Each row comes from the steps of one walk. Every step used is in the known rows, and no mark comes twice. Write the walk behind each row, first mark first.
In the rows, 128 means zero.
Known rows:
zavi > takik > zosos > fubu > mumuze > lesevi: [138 154 155  89 121 205 151 161 115 151 196 133 123 200 113 107 112  90
 104 131 124  84 143  98 127 104  79 106 125  95 127]
zavi > letat: [148 182 129 108 112 183 131 140 154 153 164 108 151 116 120 128 134 117
 112  95 100  97 124  67 152 129 109  96  73 139 119]
nomu > takik: [156 168 118 119 110 193 125 130 137 144 169 125 152 125 172 144 145 110
 132  99  84 113 129 107 132 116 120 104  91 126 134]
fubu > zosos > takik > zavi > letat > nomu: [153 174 125 116 133 180 131 146 181 130 135 100 161 134 154 118 135 111
 149  50 139 115  76  59 153 158 133  97 113 103 118]
mumuze > lesevi > nomu > letat > zavi > takik: [131 150  67 160 128 183 127 123 129 140 145 135 154 132 178 149 158  86
 110  81 156 120 155 104 164 141 108 107  83 134  88]
zavi > takik > nomu: [146 150 135 129 130 194 125 142 148 155 153 123 155 144 163 124 142 109
 139  85 149  97 121  85 144 127 125 116 120 133 113]
zavi > takik > zosos > fubu > mumuze: [144 155 164 102 109 204 151 167 123 146 185 122 134 179 115 101 132 106
 115 111 134  78 124  91 129 110  95 114 118  95 129]
takik > zosos > fubu: [152 173 189  96 105 210 157 165 143 154 198 125 136 158 125 124 123 118
 125 115  94  91 132  79 130 124  96 103 108 104 147]
letat > zavi > takik: [140 153 106 151 124 192 134 139 141 130 165 110 161 129 153 127 149 124
 127  83 144 108 129  88 157 135 111 117  91 134  97]
lesevi > mumuze > fubu > zosos > takik: [161 183 104  99 107 216 135 131 109 142 197 120 163 159 135 114 107  89
 129 122 113  90 189 153 111 115 111  78  71  95 151]
zosos > fubu > mumuze > lesevi > nomu: [143 180 125  76 137 225 147 141 103 165 202 135 123 185 115 122 106  56
  80 156 112  82 192 121 131 103  84  56  77 131 145]
nomu > letat > zavi > takik > zosos > fubu: [133 140 161 167 103 179 145 161 149 137 149 118 154 145 165 135 163 132
 138  59 138 115  98  73 149 144 106 138 113  93  88]
zavi > takik: [148 158 115 122 122 197 132 131 142 150 170 123 155 134 137 116 143 110
 126  95 124  96 138  93 148 117 113 107 100 134 114]
mumuze > fubu > zosos > takik > zavi: [175 181 120  95 112 205 128 156 146 136 173 112 170 147 151 104  88 103
 157  86 117 109 130 126 117 124 115  87 117  76 140]
zosos > takik: [163 172 132  93 124 216 135 134 146 163 179 116 152 141 132 121 131 103
 134  92 109 104 118 122 144 127 110  67 126 109 133]
zavi > letat > nomu > takik > zosos > fubu: [138 163 175 126 107 175 147 148 160 130 147 117 129 146 176 141 179 116
 120  74  95 116  92  26 144 143 130 132  99 115 105]
zavi > letat > nomu > takik: [141 173 115 131 118 167 122 119 152 129 134 114 146 117 188 148 176 110
 112  73 103 118 109  47 151 136 138 117  78 148  96]
mumuze > lesevi > gegeb: [156 183 118 111 134 202 140 137 134 170 206 151 151 137 129 140  93 110
 115 151  82 102 208 123 134 111  93  81  86 155 155]
nomu > takik > zosos > fubu > mumuze: [151 165 170  99  98 198 144 162 120 141 182 126 131 174 156 129 136 104
 114 113  90  93 117 106 114 111  99 112 110  89 149]
fubu > zosos > takik > nomu > letat: [161 163 123 125 127 197 122 136 153 162 136 137 179 146 176 134 121  93
 161  64 127 119 103 130 130 142 135  84 130  82 131]
letat > zavi > takik > zosos > fubu: [138 145 161 141 110 196 158 160 149 128 175 113 143 157 142 124 157 133
 133  86 138 104 113  67 147 139 104 131 117 100 102]
fubu > mumuze > lesevi > nomu > takik: [150 175  82  89 124 203 122 126  98 141 179 146 134 157 169 140 130  62
  86 133 108 100 176 143 128 106 105  84  84 133 146]
lesevi > nomu > letat: [155 179 102 127 109 195 126 130 129 159 156 138 155 111 171 144 145  88
 114  87 117 103 157 110 147 136 116  86  68 137 136]
zavi > takik > zosos > fubu: [144 151 170 109 111 202 156 159 147 150 182 127 139 166 122 111 146 119
 135  98 123  90 118  69 137 121 102 125 119 102 120]
nomu > letat > zavi > takik: [138 147 100 174 114 175 124 136 144 139 139 116 167 113 177 139 159 127
 134  58 142 119 119  94 159 141 117 118  91 121  85]
nomu > letat: [156 175 127 131 108 186 120 134 133 164 159 124 161 114 163 144 126 111
 122  88  93 107 137 105 142 123 110  91  85 125 129]
letat > zavi: [147 171 123 131 118 196 134 143 140 137 180 109 156 125 153 137 126 128
 117  98 113 106 140  95 148 138 106  97  79 134 124]

Write each row's walk:
[151 172 107  83 102 195 132 145  98 132 187 157 128 165 174 141 129  74
  87 125 110  97 165 136 121 117  99 111 101 115 161]  fubu > mumuze > lesevi > nomu > takik > zosos
[159 160 151 108 133 209 127 144 154 163 161 121 153 151 157 129 132  96
 147  84 131 101 102 112 138 137 123  77 138 108 129]  zosos > takik > nomu
[140 156 142 169 119 178 117 152 146 150 135 119 165 119 203 163 134 117
 133  65 131 118 111  91 145 152 123 109  98 121 110]  takik > nomu > letat > zavi
[152 165 101 106 121 190 122 146 116 135 163 133 131 156 191 143 126  70
 109 111 122  97 145 128 126 118 105  99 101 117 157]  fubu > mumuze > lesevi > nomu > takik > zavi
[155 173 127 107 121 184 133 151 183 137 147 103 165 129 129 116 123 120
 161  58 123 110  78  88 140 149 124  95 113  81 131]  fubu > zosos > takik > zavi > letat
[149 165 150 127 130 179 129 152 184 140 131  88 144 125 169 126 157 112
 137  49 142 110  63  47 162 158 125  96 124 117 107]  zosos > takik > zavi > letat > nomu
[148 172 149 120 113 171 126 166 174 143 149  95 152 105 141 132 132 132
 134  76 111  94  94  52 148 143 110 109  90 122 128]  takik > zavi > letat
[160 157 143 132 124 194 118 140 152 170 134 125 161 136 184 142 143  96
 147  63 132 114  91 120 138 141 126  83 141  96 116]  zosos > takik > nomu > letat
[147 177 150  78 137 216 140 148 110 169 206 122 125 191 108 119  89  78
  93 161  93  84 170 114 127  94  78  60  93 119 136]  zosos > fubu > mumuze > lesevi
[142 182 130 118 122 178 128 129 153 144 152 107 145 118 147 133 148 109
 103  87 113 102 125  42 160 139 125  99  67 160 106]  zavi > letat > nomu
[141 148 133 141 103 184 140 156 145 125 170 120 158 138 157 129 150 141
 126  75 147 106 119  81 153 145 108 143 112 112 110]  letat > zavi > takik > zosos
[138 144 128 166  95 170 133 156 142 128 145 123 163 120 186 139 155 134
 129  50 142 116 106  86 153 150 111 146 110 101  99]  nomu > letat > zavi > takik > zosos
[147 147 141 161 126 187 120 149 155 154 130 112 165 133 196 154 148 107
 147  48 146 127  79 111 147 159 124  90 132  96 103]  zosos > takik > nomu > letat > zavi
[152 184 130 115 101 201 129 141  98 150 198 114 144 131 150 131 120 102
 104 138 100  75 206 117 116 105 104  95  48 137 148]  lesevi > mumuze > fubu
[156 186 110  99 131 204 133 146 109 168 211 149 151 152 124 127  84  96
  89 167  97  90 213 146 127 101  87  71  81 148 167]  fubu > mumuze > lesevi > gegeb
[154 179 115  81 123 205 127 135 104 158 202 128 137 162 126 124  83  83
  84 149 100  84 177 123 130 101  81  71  91 129 145]  fubu > mumuze > lesevi
[147 168 123 159 109 179 125 141 140 147 154 114 165 107 177 153 134 124
 126  76 107 119 129 100 152 143 112  95  77 126 108]  nomu > letat > zavi
[147 165 171 107 109 193 146 152 119 132 172 126 123 173 179 131 152  95
 103 104 104 101 119  78 123 118 115 112 113 110 133]  letat > nomu > takik > zosos > fubu > mumuze
[135 147 155 130 112 193 153 172 125 127 179 112 142 176 130 111 143 119
 114  99 150  92 114  86 140 130  95 125 109 100 111]  letat > zavi > takik > zosos > fubu > mumuze
[145 172 173  71 116 207 149 167 110 160 213 131 121 193 114 119  88  91
  93 150  97  84 159 105 118 104  74  86 113  97 151]  takik > zosos > fubu > mumuze > lesevi
[166 165 151 109 121 203 128 158 168 150 163 102 150 137 151 121 128 112
 156  74 122 103  83 106 141 138 110  84 142  97 143]  zosos > takik > zavi
[153 161 149 141 117 185 117 146 143 167 142 127 161 124 185 150 129 105
 129  81 115 105 120  92 139 136 125  98 104 123 126]  takik > nomu > letat
[151 157 116 150 128 189 125 142 155 143 132 127 185 140 190 147 125 106
 158  50 140 132  94 126 137 159 131  92 117  83 114]  fubu > zosos > takik > nomu > letat > zavi
[171 179 118  92 120 218 124 142 129 146 171 129 176 168 152 110  92  86
 146  99 128 110 148 131 115 122 123  85 112  91 130]  mumuze > fubu > zosos > takik > nomu
[155 159 144 140 122 178 124 141 158 132 143 110 142 122 219 146 159 120
 139  69 107 116  99  65 142 139 134 120 110 136 128]  letat > nomu > takik > zavi
[157 189 108 104 103 205 135 135  98 140 202 127 163 146 133 125  94 100
 116 139  94  83 222 131 109 106 110  98  40 122 156]  lesevi > mumuze > fubu > zosos
[144 144 133 158 122 182 115 139 148 162 127 127 163 133 187 137 151 105
 146  61 148 106 107  88 147 130 130 123 117 124 101]  zavi > takik > nomu > letat
[169 200  97  89 102 209 132 135 114 139 197 128 172 140 129 109  80 105
 122 127  90 102 194 121 118 105 108  90  60 119 144]  mumuze > fubu > zosos
[144 160 163  85 109 199 145 157 111 146 193 140 120 192 151 135 115  91
 103 137  84  98 139 110 111 104  89 102 124  88 143]  nomu > takik > zosos > fubu > mumuze > lesevi
[166 183 114 101 106 189 125 158 159 131 153  99 170 134 138 107 106 110
 155  70 125 112 107  96 126 134 118  99 103  74 118]  mumuze > fubu > zosos > takik > zavi > letat
[135 143 127 160 133 187 128 146 153 135 146 110 161 140 174 136 152 120
 138  72 164 108 113  78 153 145 124 126 109 131  95]  letat > zavi > takik > nomu
[150 160 177 110 102 197 150 156 143 144 182 133 132 159 159 139 149 116
 136 103  76 107 116  88 120 120 112 122 112  93 139]  nomu > takik > zosos > fubu
[152 154 142 114 100 194 140 153 142 142 177 129 152 138 137 115 137 125
 126  87 129  93 128  81 143 130 109 133 114 114 127]  zavi > takik > zosos
